Each row was made from one small tree. The marks that hang from a mark follow it in brackets, in alphabetical order. Every link used is in the known rows. Write each row's tree.
Known rows:
T{B C H N Q V}: 7 10 5 -10 -4 0 18 -7 -12 16 -25 -12 -3 14 6 2 16 25 14 7 -6
S{T W}: 10 -8 6 0 1 -25 2 23 0 -22 -3 -15 8 18 35 7 2 -13 -43 4 1
T{B C Q}: 11 5 4 0 -3 -6 20 8 -7 -4 -2 -8 19 19 16 13 0 -9 -19 11 1
S{T{B C V} W}: 12 -2 3 8 4 8 12 15 -4 -16 -22 -14 21 23 21 4 7 -3 -1 7 -20
Q{T{U}}: 3 1 2 -2 -6 -20 -11 -5 -5 -12 47 -9 11 14 33 8 -2 -16 -5 7 9
L{T{B V}}: 18 -5 -2 -3 -6 -10 0 3 -6 17 23 -6 22 23 34 7 -3 -21 -19 10 -9
M{C}: -6 -2 -2 -11 -1 -38 7 -5 -8 6 30 -10 14 9 40 1 -3 0 -52 5 16
Q{T{B H N U V}}: 10 11 5 -7 -4 -10 -6 -22 -11 8 39 -9 -5 13 23 1 8 6 51 8 -4
T{B U V}: 2 6 3 -1 0 -1 -6 -7 -9 3 37 -6 27 16 18 9 -5 -14 2 8 0
Q{T{B H N}}: 15 7 7 -15 -5 -33 7 -4 -8 2 23 -10 -8 14 41 5 4 -6 30 12 -3
V{T{H N Q}}: 8 7 3 -22 -9 -28 9 -5 -10 -1 1 -13 -17 11 26 8 20 25 6 9 16
S{T{B U}}: 15 3 12 3 0 -6 1 9 -6 -24 61 -9 23 18 26 11 -14 -24 -2 11 10
S{T{B H Q} W}: 34 3 12 10 4 -21 15 6 0 -13 12 -9 -6 22 13 13 10 -7 -7 5 8
T{H V}: -2 2 0 -12 -3 -17 -3 -9 -5 10 -2 -10 6 11 19 4 9 10 -28 2 5
V{T{B C H N Q}}: 12 12 5 -15 -8 -7 21 -4 -14 -5 -9 -11 -9 13 17 8 19 23 41 15 2
T{B C N Q U V}: 0 9 5 -3 -4 12 8 -5 -15 8 3 -11 11 15 5 4 8 13 18 9 -5
B{T{H N Q U}}: -2 6 20 -13 -1 -25 -9 -10 -12 6 47 -11 -20 10 21 10 7 22 -2 0 17
S{T{B C N V} W}: 7 -2 5 -2 2 2 14 20 -9 -11 -36 -19 10 20 28 -1 10 7 10 9 -24
L{T{Q U V}}: 13 -6 -2 5 -9 -4 -11 -10 -6 17 37 -8 8 18 11 7 6 -1 -36 3 10
V{T}: 0 1 -3 -18 -6 -24 1 6 -7 -14 11 -10 16 15 43 11 5 -4 -11 12 8
V{T{B C N U}}: -4 11 5 -13 -8 4 6 2 -17 -18 13 -10 12 10 26 7 6 5 50 19 -4

Which tree is each row?
15 9 11 -13 -4 -28 15 -1 -9 10 10 -8 -9 14 21 10 6 3 -2 9 10 | T{B H N Q}
-10 5 7 -14 -6 -12 -12 -13 -12 12 11 -12 -7 4 13 -1 11 22 -4 4 6 | T{H N U V}
7 8 1 -11 -6 -3 10 -11 -11 7 -11 -13 -3 15 26 -2 14 15 43 10 -18 | Q{T{B C H N V}}
3 3 -4 -10 -8 -5 14 3 -8 -16 -12 -12 12 16 22 11 14 13 -10 11 7 | V{T{C Q}}
16 -3 -1 -5 -10 2 14 6 -12 22 -13 -12 5 21 21 2 9 7 -4 11 -14 | L{T{B C N Q V}}
8 13 5 8 -3 16 6 -23 -10 7 16 -5 6 13 -15 8 13 15 13 6 4 | T{B C H Q U V}
-7 7 11 1 0 10 -7 -21 -10 5 29 -10 -3 14 -1 8 14 33 -2 -3 5 | B{T{C H Q U V}}
1 -1 1 -18 -5 -21 6 4 -9 15 -13 -16 5 16 28 4 10 15 -33 3 4 | T{N Q V}
-7 4 11 -18 -1 -5 6 -7 -12 15 -12 -17 -12 15 20 3 18 43 -4 -1 -4 | B{T{C H N Q V}}
-15 0 17 -18 -1 -25 -13 7 -13 -3 47 -13 2 11 44 8 -6 5 -7 4 4 | B{T{N U}}
15 12 6 5 -1 -1 -1 -24 -8 12 41 -3 5 15 -4 11 7 4 8 4 12 | T{B H Q U V}
5 7 4 1 -3 -5 -8 -23 -7 11 27 -8 -1 10 -5 8 13 17 -18 -1 18 | T{H Q U V}
9 7 7 -8 -5 -21 -3 -1 -11 -6 48 -9 6 15 41 7 -5 -17 33 13 -1 | Q{T{B N U}}
-11 0 7 -19 0 -6 6 6 -13 9 -12 -19 3 19 33 4 10 31 -16 0 -10 | B{T{C N Q V}}
-3 7 7 2 -3 4 4 2 -10 -12 22 -6 23 10 14 9 -6 -15 4 13 -1 | T{B C U}
-17 0 12 -19 1 -13 -17 -3 -14 8 38 -15 6 14 40 5 0 15 -2 1 -3 | B{T{N U V}}
27 3 3 10 -7 1 -5 -23 -7 21 52 -1 -1 18 -2 9 9 -3 3 6 9 | L{T{B H Q U V}}
-9 7 5 -8 -4 11 2 -1 -16 3 0 -12 17 11 16 1 3 7 21 11 -13 | T{B C N U V}
-21 6 14 -15 -2 4 -12 -12 -16 7 13 -14 -8 7 17 0 12 37 14 1 -7 | B{T{C H N U V}}
